Every row comes from one small tree of marks. The marks that hang from a mark follow it in brackets, in alphabetical order. Every link used is in the known rows. Which tree was each row made from?
(in the rows, 128 means zero)
Known rows:
zomu{fadel piri{larep{fevib}} tude}: [161  95 116 150 134  90 140 178 165 124  83 128 130  89 120  67  83 127
 170 127 140 151  84 151 116 117 134 129  82 107 166 139 141 149 200 142
 192 150 139 129 126 102 144 109 161 121 145  94 123 150 136 102]
larep{fevib piri{bevo{tude}}}: [161 140 117 151 122  61 157 153 175 158 117 145 133 144 110 104 110 179
 150  69 169 151 127 149  79 146 166 100 100 113 154 134 133  88 182 130
 167 139 162 138  90 137 164 162 129  76 134 101 134 119 148 145]
bagu{tude{larep retutu zomu{piri}}}: [139 115 156 119 144 125 142 124 130 126 153 206 129 103  91 103 105  87
 124 155 131 143  69 153 128 106 152 149 146 115 147 118 141 110 137 207
 142 158 142 139 172 108 152  72 133 110 101 113 129 143 117 148]
bagu{ponu{bevo{piri}}}: [172 139 175 152 153  80 107 137 129 107 159 141 123 126 169 119 116 153
 159 143  92 104 107  91  94 149  94 138 148 121 119  82 104 102 139 100
 139 129 104 127 126 109 147 152 162  85 143 147 136 109 160  90]
retutu{tude}: [126 133 102 126 137 126 121 126 120 117 125 130 109 151 126 120 129 128
 157 126 138 114 150 113 104 117 130 128 116 153 140 132 108 106 140 117
 155  99 144 130 139 122 127 103 143 131 142 116 108 119 154 152]
retutu{fevib tude{larep}}: [139 131 105 145 142 121 146 133 123 110 119 184 107 145 132 101 152 104
 160 112 138 117 181  97  86  92 109  96 135 155 132 142 113  92 148  91
 136 117 155 125 149 125 132 101 146 126 148 123  99 107 149 109]
bevo{fevib ponu tude{retutu}}: [151  56  68 124 195 117 147 160 155 138 105 149  85  99 132  80 146 110
 141 137 139 181 151 135 126 136 119 126 154 113 153 139  68  78 104 112
 150  70 132 139 111 124 124 141 162 150 143 140 179 189 172 173]
bevo{fadel piri{larep{fevib}}}: [189 127 119 140 107  97 128 115 123 127  77 104 133 103 151  65 113 144
 175 144 100 151 117 118  98 102  93 143 129 127 144  94 130 148 184 116
 187 146 146 126 105  64 142 165 202  84 137  82 125 150 181 117]
fadel{larep retutu{fevib tude}}: [143 143 106 115 192 129 140 177 155 118 121 161 112 125 156 110 111 122
 125 105 135 135 117 104  92  67 108 117 152 158 134 132 104 109 147 115
 159  90 144 118 176 114 116  87 146 100 131  96 132 129 185 121]
bagu{tude{retutu{fevib} zomu}}: [137 123 149  92 211 144 150 129 149 182 119 201 112  99 135 128  89 118
  72 133 141 157  73 148 109 136 143 105 156 143 108 101 141  97 138 180
 117 143 153 142 167  89 151  82 106 124 106 128 164 152 158 141]
ponu{bevo{fevib}}: [153 116 137 162 159 110 125 131 144 120 128 123 117 137 135 111 152 136
 135 134 130 125 137 120 113 136 125 131 127 124 118 113  95 122  92  69
 107 106 124 145 132 161 115 159 142  94 167 138 143 136 133 119]
tude{larep{fevib} retutu zomu}: [175 120 117  98 121 114 137  97 152 103 111 182 158 152 103  95 108 132
 135 124 133 128 112 140 114  97 154 123 127 145 134  92 124 123 172 178
 147 156 174 148 151 124 163 125 152 102 108 145 146 133 143 147]
tude{larep{fevib piri{zomu{fadel}}}}: [144 109  76 170  89 121 178 161 116 114 109 158 186 137 145  61 107 146
 152  59 135 148 116 141  99  98 133 108  96 171 146 117 152 151 175 100
 172 186 143 115  91 126 144 162 156  94 155 113 125  77 115  82]
fadel{bevo{tude{larep}}}: [114 136 112 137 126  68 143 145 138 142 160 161 102 140 112 104 161  93
 176 138 187 104 171 128 110 122 159 128 115 110 143 133 123  86 137 128
 124  87 157 133 131 132 129 122 109  99 122 134 145 152 129  85]
fadel{bevo larep zomu{piri}}: [161 104 123 101 100  99 130 166 169 137 167 147 129 107 158  70 116 104
 121 150 140 143  89 165 116  95  98 134 149 125 147 144 128 119 109 140
 140  94  83 111 142 146  88 127 136  81 138 100 101 139 151  94]
piri{bevo larep{fevib}}: [206 138 134 133 101  75 116 138 163 152  94 100 149 120 117  91  97 168
 149 110 159 147 125 152  98 121 146 108 131 117 140 130 127 139 167 109
 182 159 153 126 124 142 129 188 126 103 126 127 131 142 163 121]
fadel{larep}: [141 129 138 136 118 102 129 141 134  96 130 158 151 115 128 111 142 112
 125 118 127 131 131 136 138  96 127 128 134 131 133 133 137 131 126 116
 135 126 121 120 137 140 121 126 132  98 103 115 126 134 126  96]
fadel{bevo{piri} larep retutu{fevib}}: [159 144 151  85 174 115 128 177 170 153 185 140 122 128 200 102 110 125
 113 145 123 152  99 121 115  70  84 131 182 110 161  80 119 118 127 127
 138  92 125 101 159  94  89 108 131  83 127 106 162 136 195  65]
bagu{ponu tude{larep zomu{piri}}}: [141 121 166 147 113  91 152 142 117 101 132 215 159 115  85 123 110 101
 148 114 122 103  89 126 115 131 142 123 150 100 151 131 140 106 156 193
 147 156 115 142 169 110 178  81 131 101  95 132 133 107 120  98]
tude{larep}: [132 130 132 152 103 108 135 122 117 102 136 159 140 130 112 114 151 108
 148 127 133 118 152 119 129 105 134 127 129 128 134 131 135 124 129 114
 121 143 141 123 132 137 135 129 134 119 122 131 122 119 106 102]
bagu{tude}: [117 126 154 152 151 118 139 140 119 152 118 157 124 101 113 135 130 118
 115 116 146 129 118 131 129 146 147 117 128 113 127 136 139 117 125 135
 131 132 136 141 127 114 144 111  99 124 114 112 142 132 122 119]
bagu{ponu{bevo} tude{retutu{fevib}}}: [166 127 185 161 252  91 138 172 153 180 126 210  97  70 168 129  96 145
  96 124 152 125  58  92  83 152 107  91 167 144  77 107 111  87 141 124
 131 125 138 131 166  91 173 114 120 105 144 148 174 141 166  98]
tude{larep retutu{fevib}}: [151 121 129 125 172 133 143 141 141 135 137 197 107 111 144  99 129 103
 116 141 133 147 126 112 110  91 105 113 163 149 112 129 130 109 139 119
 117 138 150 111 150 112 135 120 139 127 143 138 133 139 134 106]
ponu{bevo{piri}}: [157 142 168 145 147 103 115 115 135 118 176 121 113 134 164 114 139 142
 156 160  95 127 111 117 105 130 104 145 129 112 126  84 106 115 119  90
 119 133 125 131 125 119 118 150 155  86 142 125 122 125 141 119]
larep{piri{zomu}}: [126 135 118 137 122 136 155 163 134 157 129 123 143 132 161 111  87 141
 105  94 120 164 115 153 109 131 122 119 131 148 127 126 142 138 133 127
 151 153 114  96  94 138 121 157 139  98 141 108 111 105 128 130]
piri{zomu{fevib}}: [172 109 115 143 152 143 161 138 135 150 114 118 134 121 145 113  76 127
 117 106  97 142 125 134 116 142 135 100 136 163 150 154 111 139 158 108
 155 155 104 124 101 114 115 167 150 137 157 151 134 124 154 119]
piri{larep{fevib} zomu}: [195 125 112 128 117 119 142 151 146 152  66  94 143 117 155  68  65 136
 141 110 124 145 130 156  97 125 130 101 130 135 119 142 128 161 172 117
 188 154 133 121 106 129 120 193 154 105 138 126 134 141 160 113]
ponu{bevo{fadel}}: [139 151 137 166 150 109 139 105 120 143 119 124 121 107 124 129 148 136
 132 146 145 111  82 103 113 134 129 130 108 161  89 103 118 135 118  87
 116 131 154 135 149 109 129 134 168  84 153 104 133 146 135 124]
fadel{bevo larep}: [141 137 137 116 105  87 120 149 152 133 163 147 143 129 143 117 143 124
 119 130 163 124 122 143 142 101 129 128 136 129 142 114 131 127 119 126
 129 102 126 113 148 139 102 119 105  95 115 122 140 139 143  76]
ponu{bagu{tude}}: [126 115 150 146 147  91 147 153 105 163 116 161 109 106 116 167 144 130
 111 126 145 131 121 124 108 148 154 104 145 113 134 155 143 117 129 159
 144 144 142 127 118 117 167 106 111 122  86 128 138 121 157 111]
bagu{tude{retutu zomu}}: [132 115 148  97 179 135 133 121 135 164 129 177 124 103 109 132  95 122
  88 143 145 145  71 151 130 137 170 136 139 140 119  99 140 108 130 196
 135 133 155 147 158  99 153  89 108 115  91 127 161 148 142 162]
zomu{piri}: [130 122 135 128 112 139 136 133 143 112 149 127 118 124 128 115 114 119
 138 143 105 134  94 131 123 118 105 137 132 104 149 144 126 133 130 156
 141 134 100 121 143 129 119 109 145 132 147 112 102 130 121 141]
bagu{tude{larep zomu{fadel fevib}}}: [123  92 124 169 145 107 170 123  94 103 123 199 168 111  86 114 124 113
 147  95 148 131 109 142 118 118 176 122 107 158 164 114 147 120 170 133
 141 183 146 169 150  86 170  98 127 124  99 149 160 112 126  88]
fadel{bevo zomu{fevib tude{retutu}}}: [178  73 127 105 213  82 129 177 195 217 134 158  83  84 152 110  79 129
  93 153 168 156  96 140 114 147 143 121 133 171 158 131 109  89 153 135
 150  93 135 124 100 100 125 133 129 121 151 142 155 172 190 130]
retutu{fevib tude{larep{piri} zomu}}: [120 156 107 128 118 106 159 132 137 102 129 201 138 170 134 109 125 136
 140  90 141 145 158 132  70  86 122 106 129 158 139  98 132  92 165 132
 138 141 156 119 161 130 164  83 155  85 123 108  91  98 149 132]
ponu{bevo{fadel{retutu}}}: [138 163 132 151 190 123 138 129 136 155 126 102 110  98 136 142 118 140
 121 144 150 122  43  89 112 121 134 149 118 163  87  86 111 148 117 113
 134 112 162 136 170 101 126 125 168  77 147  98 164 153 151 140]
fadel{retutu}: [123 142 119 109 166 141 131 153 142 142 134 105 120 121 139 140  99 134
 115 127 133 136  95 116 128 110 133 148 139 131 129 117 118 139 128 150
 148 115 141 130 150 120 126 116 131 120 123 117 159 136 143 143]
fadel{bevo{tude} larep{piri}}: [102 148 117 140 127  48 141 189 167 136 162 171 121 131 140 108 137 132
 139  95 188 147 139 157 109 103 145 131 118 112 145 118 140  97 147 136
 148  86 132 109 124 139 141 120 114  56 107  91 138 145 135  88]

Write each row's tree:
[157 110 113 183 198  69 145 151 129 141  84 152  96  98 115  98 154 125
 165 123 151  97 124  88  89 164 135 131 119 155  95 121  98  86 130  79
 131  84 138 153 121 102 163 155 184  70 175 115 167 150 167  99] => bagu{ponu{bevo{fadel fevib tude}}}
[155 119 119 117 142 124 129 175 136 120 185 119 155 101 117  95 103 123
 130 122 142 158  32 150 131  69 139 162 133 140 170 129 145 149 124 135
 171 144 121 116 178 125  84 111 128 104 130  91 141 115 143 100] => zomu{fadel{larep retutu} piri{bevo}}
[165 125 136 131 158 100 131 177 148 187  84 114 110  84 133  96  77  95
 120 136 135 152 135 157 124 152 152 119 119 130 127 140 143 138 147 109
 165 139 134  97  97 129 103 161 129 118 122 110 126 167 141  99] => piri{larep zomu{tude}}
[131 157 132 125 178  83 140 109 152 131 137 154 102 141 109 127 125 123
 149 141 153 106 122 150  95 159 181 127 101 127  98  99 109  84 136 131
 111 112 159 168 154 138 148 125 139  67 112 140 148 157 134 143] => ponu{bevo{tude{zomu}}}
[143 118  86 128 159 133 167 141 127 155 100 100 135  84 131 129 126 129
 117 128 136 162  67 102 141 116 104 132 148 143 137 110  94 144 115 125
 160 112 144 123 161  86 115 110 179 135 126 106 179 166 175 158] => bevo{fadel{retutu} ponu}
[174 120 103 145 119 118 156 162 151 137 116 167 158 132 153  68  82 148
 123  89 128 163 107 138  95  94 127 115 133 163 130 116 132 135 171 143
 177 168 149 104  96 133 153 167 164  83 151 113 121 104 134 135] => tude{larep{fevib piri{zomu}} retutu}
[152  68  81 131 144 138 144 133 117 160  75 121 128  87 128  71 149 113
 115 139 125 155 125 128 114 126 108 140 135 178 115 137 125 121  89  87
 124 104 117 134  92 110 112 165 180 100 174  86 126 139 168 131] => bevo{fadel{zomu} fevib}
[192 105 136 138 106 104 108 164 155 139 129  88 120 106 119  74 116 124
 143 148 125 173 119 164 111 113 118 147 156  94 169 150 127 135 113 107
 166 133 104 112 133 156  91 168 141 115 160 108 110 149 151 126] => zomu{piri{bevo{fevib} larep}}
[174  79  84 139 114  96 166 139 124 130  84 152 162  57 138  73 160 104
 117 118 129 168 102 141 132 105  91 112 152 168 116 139 111 123 104  76
 149 117 108 111 131 111 102 148 196 103 116  95 134 163 176 120] => bevo{fadel{larep zomu} ponu}
[178 111  91 138 112 116 165 160 136 169 123 111 184 137 137  82  85 186
 126  61 147 166  78 164  95 132 151 104  95 172 156 116 154 145 161  99
 178 192 145 115  87 130 118 182 127  99 166 111 132  73 153 111] => larep{fevib piri{bevo zomu{fadel}}}
[134  79 114 166 182 103 149 158 135 135 108 152 124 101 110 128 111 128
 138 109 137 134 112 126 139 140 157 119  85 159 174 130 130 120 183 104
 146 147 138 141 106  90 146 106 137 149 144 138 151 130 138  95] => zomu{fadel fevib tude}
[143 124 127  96 132 126 123 101 131 111 147 182 140 139 101 112 120 105
 122 152 140 139 111 145 126 100 151 147 140 156 123  91 134 120 135 172
 126 147 157 129 156 125 146 107 142 113  93 142 141 140 129 145] => tude{larep retutu zomu}
[133 140 119 103 130  98 136 146 156 117 116 134  97 116 109  83  85  90
 167 155 134 152 120 179  97 125 153 148 124  93 133 140 130 114 165 189
 168 122 120 137 162 123 144 110 160  97  97 110 114 182 143 150] => bevo{tude{zomu{piri{larep}}}}
[168  70 111 144 110 118 129 160 130  99 159 140 160 114 104  62 149 114
 142 121 127 163  92 164 136  85 126 153 132 132 183 142 137 132  97  88
 148 140  97 121 138 150  81 136 134 110 165  98 118 105 131  82] => zomu{fadel{larep} piri{bevo{fevib}}}
[162  96 131 135 125 111  97 153 131 112 117  99 114 118 159  68 129 117
 159 160  93 174 170 138 116 103  91 165 160  97 163 108 120 132 120  89
 158 117 104 121  99 118 112 175 170 107 141 116 123 146 163 108] => bevo{fevib piri{larep}}
[125 108  95 117 182 131 140 173 146 162 159  99 124 123 156 131  80 159
 124 118 174 139  64 119 124 105 137 147 125 165 175  96 114 148 160 130
 162 111 139 138 158  85 119 111 119 138 153 147 191 130 176  98] => zomu{fadel{bevo retutu} fevib}
[116  83 113 120 204 126 123 166 132 160 131 159 109  86 117 111 109 114
 111 146 156 150  81 139 148 126 157 154  96 165 141 109 142 115 145 137
 141 123 159 124 121  93 133  91 125 148 136 115 155 148 131 119] => zomu{fadel tude{retutu}}
[ 96 108 122 123 152 131 151 119  96 141 125 162 156 112 100 127 120 122
 119 113 158 133  79 161 129 143 171 139  99 149 136  99 157 127 135 156
 131 152 148 162 154  95 149  87 102 126  98 129 161 119 127 117] => bagu{tude{zomu{fadel}}}
[170 109 127 176 141  66 140 141 116 117  98 161 123 109 123 117 190 121
 122 143 133 126 116 107 101 107 128 123 141 160 108 128 122 133 100  79
 127 124 135 116 138 136 139 145 195  55 139  98 140 133 171  80] => ponu{bagu bevo{fadel{larep} fevib}}
[158 101  87 146 138  71 190 116 147  90 102 188 136 128  90 109 141 100
 175 101 134 145 172 146 113 135 152  96 133 117 176 141  79  79 169 123
 150 134 139 158 143 119 155 125 167 127  91 176 167 165 157 138] => bevo{ponu tude{larep zomu{fevib}}}
[141  97  85 152 126  49 173 157 116 112 112 179 102 115 102 128 187  89
 178 124 148 143 190 119  97 130 142  91 149  97 152 172  95  80 131 122
 154 123 149 115 122 137 156 130 161 134  77 156 144 153 161 113] => bevo{ponu{bagu} tude{larep}}
[141 140  94 173  83  79 150 143 144  84 106 172 150 171 126  90 137 166
 182  67 140 127 166 109  78  82 126 112 105 141 160 125 116 110 191 116
 182 132 167 125 117 140 176 120 163  84 141 100  93  86 140 141] => retutu{tude{larep{fevib piri}}}
[185 111 133  98 151 123 123 134 174 116 117 134 109 101 133  92  38 127
 128 165 112 180  62 167 100  97 129 150 157 138 157 128 115 143 191 199
 192 157 112 127 173  95 156 118 186 121 123 139 125 179 168 170] => tude{retutu zomu{fevib piri{larep}}}
[187  54  92 163 178  84 185 146 149 180  55 149 126  48 117 106 127 113
 117 120 127 172 106 122 126 162 114  85 128 170 156 149  91  97 149  78
 157 125 123 130  92  80 123 140 195 139 144 118 148 177 189 144] => bevo{fadel{zomu{fevib tude}} ponu}
[128 109 108 140 115 131 125 162 118 108 126 106 121  88 139  72  96 110
 161 146 133 164  82 160 111  92 110 159 120 121 142 140 145 162 153 138
 175 144 107 113 157 109 122 118 159 136 142 109 106 143 129 106] => zomu{fadel piri{larep}}
[113 104 122 123 142 109 136 173 149 164 167 131 110 112 121 111 116 114
 140 156 163 127  74 146 139 131 135 144  91 115 176 119 140 122 143 146
 139 111 126 119 138 108 106  68 109 139 157 108 133 136 132  85] => zomu{fadel{bevo} piri tude}
[151 115  99 113 170 120 146 157 133 152 105 131 145  65 140  88 116 105
 101 132 143 152  66 121 122  80 123 151 143 189 101 126 139 140 112 123
 156 109 130 118 141 100 110 138 180  66 120  67 142 148 171 117] => bevo{fadel{larep retutu zomu}}
[155 141 146 104 107  88  96 151 143 152 164  95 107 121 181  91 109 130
 158 174 138 153 139 145 114 107 102 158 151  98 158  82 128 131 141 126
 161 107 117 104 127 105 103 153 133 103 122 122 130 158 171  90] => fadel{bevo{piri{larep}}}
[134 142 114 133 156 125 143 147 127 127 113 129 147  91 126 119 126 116
 110 123 140 139  68 106 137  75 131 157 136 164 119 112 136 154 126 133
 154 119 147 115 163  91 122 110 170  79 117  66 156 147 154 112] => bevo{fadel{larep retutu}}
[170 106 116 119 130 107 117 137 108 158  95 101 114  65 164  52 115 104
 149 174 111 176 113 138  94 110  87 157 143 161 114 107 143 128 134 103
 163 134 111 108  98  75 119 179 209  87 136  73 103 160 184 115] => bevo{fadel{zomu} piri{larep}}
[137 140 106  84 156 142 142 112 141 127 113 162 114 163 128 122 112 129
 126 120 127 124 138 133  85 118 131  99 128 163 130 108 113  91 153 138
 129 117 152 137 168 114 133  82 139 122 131 131 114 120 180 152] => retutu{fevib tude{zomu}}
[145 140 184 185 184  66 133 157 130 147 124 174 130  92 132 147 116 150
 132 113 151  94  89  97 101 174 136 108 136 121  94 117 114 103 134 116
 137 123 130 141 147 114 174 125 116  94 124 142 160 120 139  97] => bagu{ponu{bevo} tude}
[150 122 117 152 111  95 145 149 161 111 122 186 146 133 141  88 111 163
 138  90 140 157 115 122 100  82 124 125 132 137 140 107 131 130 179 148
 170 153 159 117 119 126 182 136 164  87 135 113 127 115 124 141] => tude{larep{fevib piri} retutu}
[168 103 141 166 195  63 117 159 143 111 140 152  92 129 152  84 144 130
 188 139 102 112 157 100  82 159 110 142 145 102 139 102  89  63 129  80
 136  83 107 150  98 116 148 170 173  71 163 140 158 132 170  96] => bagu{ponu{bevo{fevib piri tude}}}
[147  89 132 187 145  52 164 179 165 141 110 195 135  96 128 100 112 121
 128  90 136 169 150 134 103 125 137 108 118 153 162 147 133  94 174  94
 150 155 125 111  76 132 168 145 157  86 136 112 104 123 129 107] => fadel{zomu{fevib tude{larep{piri}}}}
[145 109  75 149 114 141 173 163 131 138 101 124 173 138 161  76  79 171
 133  65 129 161  89 151 100 120 128 113  93 169 141 111 146 158 174 115
 172 172 134 119  85 117 141 160 154 103 167 111 132  80 134 110] => larep{fevib piri{zomu{fadel}}}
[160 106 124 104 105 102 133 133 137 143 176 106 126 134 177 111 144 137
 148 154 121 155 131 132 134 133  76 124 159  89 186  83  83 109 107 114
 145  99 110 113 122 111  86 127 136 139 130 149 155 150 183 121] => fadel{bevo{piri ponu}}
[114 127  97 166 138  94 158 125 101 124 104 170 110 101  83  95 176  77
 176 129 156 115 149 107 111 117 156 133 100 149 115 142 136  95 146 114
 128 122 166 137 122  95 151 123 168  96 125  93 136 154 120 105] => bevo{fadel tude{larep}}
[165 128 116 120  83  98 151  92 145  87 100 171 177 168  94 103 127 133
 155 107 123 104 141 137 114 111 149 112 115 125 140 101 126 128 171 152
 134 162 161 155 142 135 156 128 148  93 106 144 138 113 132 123] => tude{larep{fevib} zomu}
[196  94  84 125 125 111 149 165 105 172 116  75 161  78 144  72 100 126
 135 118 158 197 102 178 114 136 132 113 140 157 146 136 120 153 117  59
 190 166 121  96 123 131  65 195 133 154 134 147 148 150 175 106] => piri{bevo{ponu} larep zomu{fadel}}
[156  94 110 118 134 133 131 119 105 153 123 126 126  87 149  76 134 113
 135 163  97 155 105 122 107 123  90 154 137 164 123 104 138 110 118 107
 133 130 114 119  89  73 114 157 196  95 151  82 107 132 174 128] => bevo{fadel{zomu} piri}
[124 144  82 121 173 143 132 136 115 145 107 102 106 119 122 130 115 131
 138 128 148 128  85  83 104  96 134 151 114 189 130 115 110 127 139 136
 175  89 171 131 159  78 128  92 175 115 143  74 137 137 180 170] => bevo{fadel{retutu{tude}}}
[181 135 152 182 101  31 153 161 175 149 114 179 162 136  83 115 133 161
 144  69 167 144 132 138 108 129 169  96  98 112 175 118 149  99 174 106
 158 171 178 112  86 152 158 144 116  72 127 104 121 104 118 109] => zomu{tude{larep{fevib piri{bevo}}}}
[145  99 102 126 148  95 157 140 131 119 140 135 103 115 145  95 151 110
 178 144 101 161 164 136 116 144 107 125 143  83 174 122  82  72 130 108
 152 102 120 134 105 102 118 135 167 132 114 132 145 163 167 144] => bevo{piri ponu tude}
